Known rows, with every step that occurs:
S > T > H: [  1 -15  -9 -11   5 -14 -11   6 -10  11 -19  11  -3 -17 -16  36   7 -20
 -12  22  22  -2  20  20  -8  -5   3  26   8  19 -55  -8  -7   4  -2  -5
 -12 -10  -1 -18  18]
H > T > S: [-15 -28 -17 -10   5  -1 -11 -12 -33 -14  -4  10  -2 -25 -14  -1  -8 -15
 -21   0   0   7  16  20 -19 -14  14  13  23  19 -16  16 -13  17 -18   1
 -10   0   5 -31  10]
H > X: [ -2   0 -15 -17  10  15 -11 -18 -13   6   5   0  -4 -12  -8   1  -9   1
  -2  -6  -3  -5  13  -2   2 -16  16   9  38  10 -13  -4 -12  -2   7   0
   1   4   7 -11  14]
H > X > U > R > S > T: [ -4  -9 -26 -38   5  12   0 -16 -18   0  12   7  -9 -34 -27  25  -1 -21
  -7  -9  -4   6  10   8 -14 -32  22  14  66  17 -41   0 -16   3   0   7
 -23  13  18 -32  22]
X > U: [  4   1  -3 -27   8  13  -2   3  -1  -2  16   5  -7 -21  -8   5   0  -5
  -8  -1  -5   6  -9  -2 -11 -18   8   6  26  12 -16  14  -5   6   0  -3
 -14   0  10 -19  10]
F > E: [ 14   0 -10  -5   4  -8  12  -2   4  -6   6  -5   4  -6   5 -21   9   8
   8  -6  -2   6  -9  -4  10   0  -6 -16  -4  -6   2   0  -1 -12  17  13
  15 -37  -6  -3  10]
S > R > U > T: [-11 -11   8 -13  -9 -13   3   3 -17  10  -7   6  15 -11 -35  41   1 -20
  18   3  21  -1   9  10  -3 -31 -10  11   7  -3 -27  -3  -1  11 -18  19
 -41  19   9 -12   1]
R > U: [ -8   0   8  -2  -3  -1   4   8  -8  -2   3  -8   0 -11 -21  23   8 -16
  11   2   5   2   8  -3   4 -20  -1   7  10  -4 -15   1  16   5  -4  10
 -18  15   5  -1  -2]
E > R > S > T > U > X: [ 12 -15 -25  -9  -2 -21   9 -20 -32 -12 -18   7   7 -21 -16  43   5 -34
  -6 -17 -15  18 -13   5   3  -3  14   6  20   0 -18  -5   6  -8 -19  11
 -41   5   7   1   4]
H > T: [ -7 -14 -16 -11  17   7 -14  -9 -12  -7  -1   2  -3 -12 -13  -2  -4  -6
 -10  -9   1  -2  19  12  -4  -5   8   9  19  15 -14   6 -12   9  -6   5
  -1  -1  -3 -24  10]
X > U > R > S > T > H: [ -2 -14 -16 -33  -7  -6  12   0 -10  -9  13   8  -7 -37 -28  35   7 -34
  -8  -3   0  18  -4  17 -23 -27  13  10  43  14 -47   5  -6   8 -11   2
 -34  11  21 -32  15]
F > C: [  0   3  -6  -9  12 -16  17   9   4   4  11  -1 -12   5   0 -22 -10  -8
   9   6  16  -9   8   7   5   3 -18   1   4   1  -6 -14  -9  -6  11   7
  12 -11   8  11 -20]
U > R > S > T > H > X: [ -9 -21 -24 -14 -18 -20  18 -10 -16 -10  -2   4  -1 -24 -30  42   8 -40
   1  -7   4  16  10  26 -15 -17  11   7  36   4 -44 -15  -6   2 -13  10
 -28  18  17 -22  11]
F > E > R > U: [ 21  -2 -15  -7   3 -13  16 -14  -7 -19   4 -10  11 -15 -10  -2   9  -5
   5 -21 -11  15 -13  -8  19  -9   2 -19  -3 -13   1   4  12 -15   9  23
  -1 -33  -3   6  11]
X > H > T > U > R > S: [ -9 -23 -27 -36  18   2 -16  -8 -19 -13  17   2 -18 -47  -8  30 -12 -32
 -14 -17   4  11  10  22 -13 -25  16  20  42  23 -40   0 -21   7 -18  -8
 -21   0  28 -42  17]
E > F: [ 18  13 -15   0  18  -7  17  -1   8   7  15  14  -3  11  -4 -13   8   0
  11   9   7  -5   0   7   4  -2 -14   5   2  -6  -9  13 -14 -15  23  10
  21 -14  -1   7  -9]
U > T > H > X: [ -2 -17 -10 -22  25  -4 -17 -12 -23  17 -16 -10   2 -28  -9   5  -9 -17
 -10  -4  18 -14  18  38 -13 -16  20  18  27  32 -43 -13 -29  25  -5  -9
 -16  -2  11 -18  21]
X > H: [ -5  -7  -6 -21  18   8 -17   1   0   3  13  -2 -14 -27  13  15 -14 -14
  -9  -7   7   2   0   9  -4 -12   6   5  10  17 -18  -2 -12   1  -8 -11
   0  -9  18 -20   9]
C > F > E > R > U: [ 37  -5  -6   1   0 -24  30   1   7 -15  11   4  -6 -21  -3 -24   2  -6
   8  -6   2   6 -12   5  23  -1 -12 -27   4 -14  -7 -11  -5 -17   3  26
  11 -39  -8   1 -15]
R > S > T: [-11 -15 -10   2  -6 -19  14   5 -19   4 -20  17   1 -14 -12  38  15 -31
   8   7   2  20  -5   5  -8   7  -9   9  12   2 -23  -8   9  -8 -16  10
 -23   8   2 -11  -8]
S > T > H > X > U: [  2 -15 -17 -29  13  -3 -17  -2 -17  14 -11  12  -7 -30 -23  38   3 -21
 -16  19  20  -3  24  18 -11 -19  14  33  36  28 -67  -5 -14   6   2  -6
 -16  -9   7 -29  29]
T > U > X > H: [  8  -7 -17 -33   9   1 -17  -2 -20   4  11  -8 -15 -33   0  23  -6 -15
   0   0   3 -13   4  15  -6 -29  21  28  45  21 -31  -7 -24  11  -3 -15
 -36   7  23 -22  21]
W > F > E > R: [ 30  -3 -19  -8  -2 -21  23 -19  14 -15   5   2  19  -1   3 -20   7   9
   0 -11   4   1 -16  -4  16   1 -17 -31   0   1  11   0  -2 -22  23  47
  16 -62 -17   6  -1]
S > T: [ -2  -8  -5  -4   1  -6  -3   9  -4   9 -18  12  -2  -5 -15  28  12 -12
  -8  15  14  -3  16  11  -5   4  -5  13   0   8 -30  -5  -2   0  -1   8
 -10  -5 -10 -14   9]
T > S > R > U > X: [-16 -24   2 -10 -25 -18   5  -3 -42   0  -3  13   8 -26 -23  32  -4 -27
   3  17   9   9   1  14 -21 -40   5  14  18   5 -21  11  -2  16 -27   7
 -44  18  19 -19   4]
T > S: [-10 -21  -2   2 -17 -12   5  -3 -29  -9  -4  11   1 -18  -2   2  -6 -14
 -16  13  -3  13  -5  12 -22 -14   7   6   4   6  -3  14   1  12 -17  -6
 -14   1  10  -9   1]
F > E > R > S > T: [ 20  -9 -24  -6   2 -22  21 -15 -12 -16  -7   2  12 -16  -6   5  13 -13
   3 -20 -13  24 -19  -4  12   5  -2 -18  -1 -11  -4  -1   9 -22   4  23
  -3 -37  -5   2   8]
C > F > E > R > S > T > U: [ 39 -12 -16  -3  -4 -34  33   1  -1 -15   3  15  -7 -27  -5 -11   6 -14
   4  -2   2  13 -16   8  17   4 -13 -17  13 -10 -19 -13  -8 -21   0  23
  -1 -41  -6  -5 -12]
W > F > E > R > U > X > H: [ 27  -6 -20 -19   7 -16  13 -18   7  -9   9  -7  11 -18   3  -6   6  -4
   4 -12   9  -6 -10   4  17 -14 -10 -26  15  12  -4  -5  -8 -16  18  48
   5 -56  -7  -5   5]

Rows:
[ -6 -18  -3 -34   5   1  -1   1 -25   4   2   9   1 -36 -16  12  -3 -20
 -16   2   6   5  -7  24 -31 -29   9  11  28  23 -29  16 -19  25 -17   0
 -38   5  15 -31  14]
X > U > T > S > R
[-13 -24   0  -6   4 -11   0  -2 -30   5 -21  -2   5 -23  -4  -1  -4 -20
 -16   1   9  -3   3  39 -28  -7   8   5   3  19 -13   2 -18  30 -19  -1
 -24   2   5 -15   6]
U > T > S
[-12  -7  -4 -24  19   8 -18   2 -20   9   6 -18 -12 -35 -14  30   0 -29
  11  -3  10 -15  20  18   3 -35  16  15  38  23 -36  -8 -10  17 -12  10
 -29  18  18 -27  15]
R > U > X > H > T
[ 21  -6 -23  -4   1 -20  22 -19 -11 -20  -1  -2  13 -14  -1  -4   9  -8
   6 -24 -18  25 -25  -8  15   3   0 -23  -1 -13   6   0  10 -22   4  20
   0 -35  -1   6   5]
F > E > R > S
[ -9 -12   5 -11  11 -10  -4   6 -20   7 -11 -15   2 -27 -25  26   4 -28
   5   2  19  -6  16  25  -6 -25   7  18  16  14 -39  -6   0  23 -11   4
 -29  12  10 -10   8]
R > U > T > H
[  3 -14 -17 -17 -13 -15   5   6 -10  -6  -9  10  -6 -16 -31  44  14 -22
 -11  11  12   1  18  19 -14 -12   2  25  21   4 -46  -5  -7   5   0   4
 -32   4   2 -21  18]
S > T > U > R
[ 25  -2 -20  -6   5 -13  14 -18  -3 -18   3  -6  11  -9   0 -13   5   2
  -1 -22 -14  15 -18  -6  17   1   2 -22  -7 -11   7   3   5 -17  11  18
   8 -41  -5   7  12]
F > E > R
[ -8 -20 -18 -10   0 -20   4  -3 -28   8 -19  16   0 -27 -16  43   9 -36
   5  10   7  18   3  11  -9  -5   3  22  31  14 -45 -12   2  -6 -14   1
 -25   6  12 -18   3]
R > S > T > H > X
[ 39  -5  -9   1   1 -24  29  -2  10 -15  10   7  -5 -18   5 -32   0  -1
   4  -7   0   5 -15   5  22   6 -12 -29   1 -12  -2 -11 -10 -19   5  22
  17 -44 -10   1 -13]
C > F > E > R
[ -2 -18  -3 -15  19 -12 -11  -3 -17  13 -18 -10   4 -22  -5   5  -4 -18
  -9   0  20 -12  12  40 -14  -8  11  14   7  27 -36 -12 -23  25  -8 -10
 -17  -4   8 -14  14]
U > T > H
[ 10 -17 -29 -19   6 -15   5 -26 -32 -11 -12  12   7 -31 -21  43   0 -34
 -13 -18 -13  26 -11   3   0 -10  18   9  30   7 -32   1   7  -9 -17   7
 -32  -1  12  -6  10]
E > R > S > T > H > X > U
[-16 -30 -16 -15  -2  -6  -9 -13 -36 -10  -3  18   4 -24 -23  11  -9 -17
 -14   2   5   9  16  19 -20 -23   8  15  22  15 -21  16 -14  16 -23   6
 -22   4   8 -34  10]
H > T > S > R
[ 10 -17 -22  -4  -1 -25  10 -21 -27 -13 -20  10  10 -20 -16  42   3 -34
 -10 -15 -11  26 -12   4   3   2  10   3   8   0 -22  -3  13 -11 -20   8
 -27  -3   7   3   2]
E > R > S > T > H
[-10 -14   2 -23  -3 -12  -5  -5 -25  14  -5   6  14 -21 -38  45  -4 -23
  16   5  24  -2  15  14  -4 -41  -1  20  24   7 -44  -6  -7  12 -16  13
 -42  18  16 -18  10]
S > R > U > T > H > X
[-15 -26 -18 -27  22   7 -24  -8 -22  -6  10   5 -16 -44   3  14 -19 -25
 -24  -7   7   8  11  24 -17 -21  15  14  26  30 -29   9 -21  13 -21 -10
  -7  -9  21 -41  17]
X > H > T > S
[ -6 -21 -25 -37  20   7 -21  -8 -13 -12  19  -1 -19 -43  -7  24 -15 -24
 -18 -16   7   3  15  23 -12 -27  17  20  38  25 -39   2 -25  10 -12  -9
 -16  -4  24 -42  23]
X > H > T > U > R
[ -3 -11 -15 -30  -8  -2  16   1  -7 -11  14   8  -6 -31 -26  31  10 -31
  -6  -6  -4  18  -6  13 -22 -23   9   5  39   8 -35   6  -5   6 -10   9
 -32  14  16 -29  10]
X > U > R > S > T
[ -9 -15   7 -17  -7 -17  -1   1 -21  11  -7   6  15 -17 -35  45   0 -23
  16   7  25   0  11  14  -4 -36  -6  17  11   3 -39  -5  -3  13 -18  13
 -42  16  13 -15   5]
S > R > U > T > H
[ -5 -16 -18  -9  -6 -20  10   3 -28   5 -18  14  -2 -24 -15  45  15 -35
   9   9   1  13  -2  11 -10  -5   0  21  32   8 -34 -11   0  -3 -15   5
 -41  14   9 -17   0]
R > S > T > U > X
[ 36  -8 -12   3  -2 -29  34  -3   4 -16   7  10  -4 -21   4 -26   2  -8
   8  -8  -2  13 -21   5  21   8 -13 -30   5 -13  -4 -13  -7 -21  -1  24
  11 -40  -7   1 -19]
C > F > E > R > S
[ -8  -6   8 -10 -17 -11   5   2 -13   5   2  11  13  -7 -33  42   1 -15
  21   7  16   6   6  -5   2 -32 -12  10   7 -10 -22   1   8   0 -14  17
 -34  18   9  -8  -2]
S > R > U
[  8  -8 -18 -19 -21 -13  11  -4  -9 -21  14  -2  -5 -16 -23  23   2 -14
  -5  -6  -2   5   3  11 -12 -24  11  17  30  -6 -23  -1  -7   7   1  -5
 -32  13  16  -9  13]
T > U > R
[ -5 -23 -30 -24  -1  -6  -1 -13 -24 -23   6   4  -6 -27 -30  20   0 -23
  -8 -15  -3   9  16  19 -13 -20  15  21  44   9 -31   4 -14  10 -11   4
 -29  12  11 -31  14]
H > T > U > R > S
[-13 -25   1  -4 -26 -19   7  -5 -34  -5  -3  22  10 -17 -15  21  -9 -17
  -7  15   6  17  -5  10 -23 -26   0   9   5   1 -11  15  -1  10 -24   1
 -30   7  14 -14   1]
T > S > R
[ -6 -13 -16 -42  13  15 -12 -18 -31  10   6   8  -2 -37 -21  12 -12 -13
 -11  -4   3  -2   8  15 -21 -39  22  18  58  25 -35   7 -26  16  -6   1
 -28   8  19 -33  24]
H > X > U > T > S > R
[ -3  -4  -8 -26  23  11 -24  -4 -11  19   6 -16 -15 -28  17  12  -9 -17
   4  -4   6 -22   8  24  -1 -19  20   7  31  32 -23 -15 -32  13  -7  -4
 -17   5  18 -24  19]
U > X > H
[-19 -29 -14 -31  16   2 -22  -5 -28  -5  11   8 -11 -47 -10  31 -17 -31
 -15  -5  13   9  14  22 -15 -34  11  18  29  26 -38  10 -17  13 -27  -3
 -20  -2  25 -44  16]
X > H > T > S > R > U
[ 22 -13 -26  -9   4 -26  17 -17 -15 -15  -7   1  12 -22  -6   9  11 -17
   1 -16  -9  25 -18   0  12   0   2 -11   3  -5 -16  -2   7 -20   3  16
  -4 -40   0  -1  13]
F > E > R > S > T > H
[ -8  -5   5 -16 -12  -8  -1   1 -18  13   0   4  10 -10 -30  43   2 -18
  26   7  15  -7  10   4   3 -38  -4  12  19   0 -27  -6  -3   6 -15  19
 -43  23  12 -13   4]
S > R > U > X
[-18 -31 -13 -15  -3  -6  -8 -11 -39 -12  -3  15   4 -28 -31  19  -7 -22
 -10   3   7   9  18  18 -18 -30   8  18  26  14 -27  17  -9  18 -25  10
 -27   9   9 -34   9]
H > T > S > R > U
[-15 -15  -5 -23  13   5 -16   1 -30   6   5 -15 -12 -41 -15  31  -2 -33
   5   1   9 -10  18  22  -5 -40  18  18  40  25 -36  -2 -10  20 -18   8
 -34  18  21 -29  15]
R > U > X > H > T > S
[ 28  -3 -18 -13   1 -19  19 -18   8 -10   5  -6  16  -9  -2 -12  10   1
   8 -10   6  -7 -10   1  18 -10 -12 -28  11   6   2  -4  -4 -17  21  52
   4 -53 -13   2   2]
W > F > E > R > U > X
[ -8 -20 -13  -4  -3 -24   8   2 -23   6 -21  16   1 -23 -14  43  12 -36
   5  12   8  20  -1  12 -10   0  -2  18  18  10 -41 -11   6  -5 -16   1
 -25   4   9 -15  -1]
R > S > T > H
[ 28  -3 -17  -9  -3 -21  24 -17  11 -16   6  -1  18  -6  -4 -12  11   4
   4 -10   5   2 -12  -5  17  -6 -17 -29   3   0   6   1   4 -20  21  51
  10 -57 -15   5  -2]
W > F > E > R > U
[-11 -17 -16  -4 -23 -21  26  -2  -8 -14  -3   5   0 -14 -26  38  13 -37
   3  -8   1  17   4  22 -15  -7   1  -2  18  -6 -27 -11   1   0 -14  17
 -27  20   9 -15   1]
U > R > S > T
[-10  -8   4 -23  -5  -6  -7   1 -18  15   6   3   5 -20 -25  48  -3 -23
  22   4  18  -5  10   5   2 -42  -2  14  23   6 -33  -6  -7   7 -18  15
 -43  20  19 -20   8]
S > R > U > X > H
[ 19  15 -19  -6  27 -18  28   4  11  10  23  13 -12  15  -5 -28   2  -6
  17  14  18 -11   6  12   7   0 -26   6   5  -6 -14   4 -20 -19  30  16
  29 -21   5  15 -23]
E > F > C
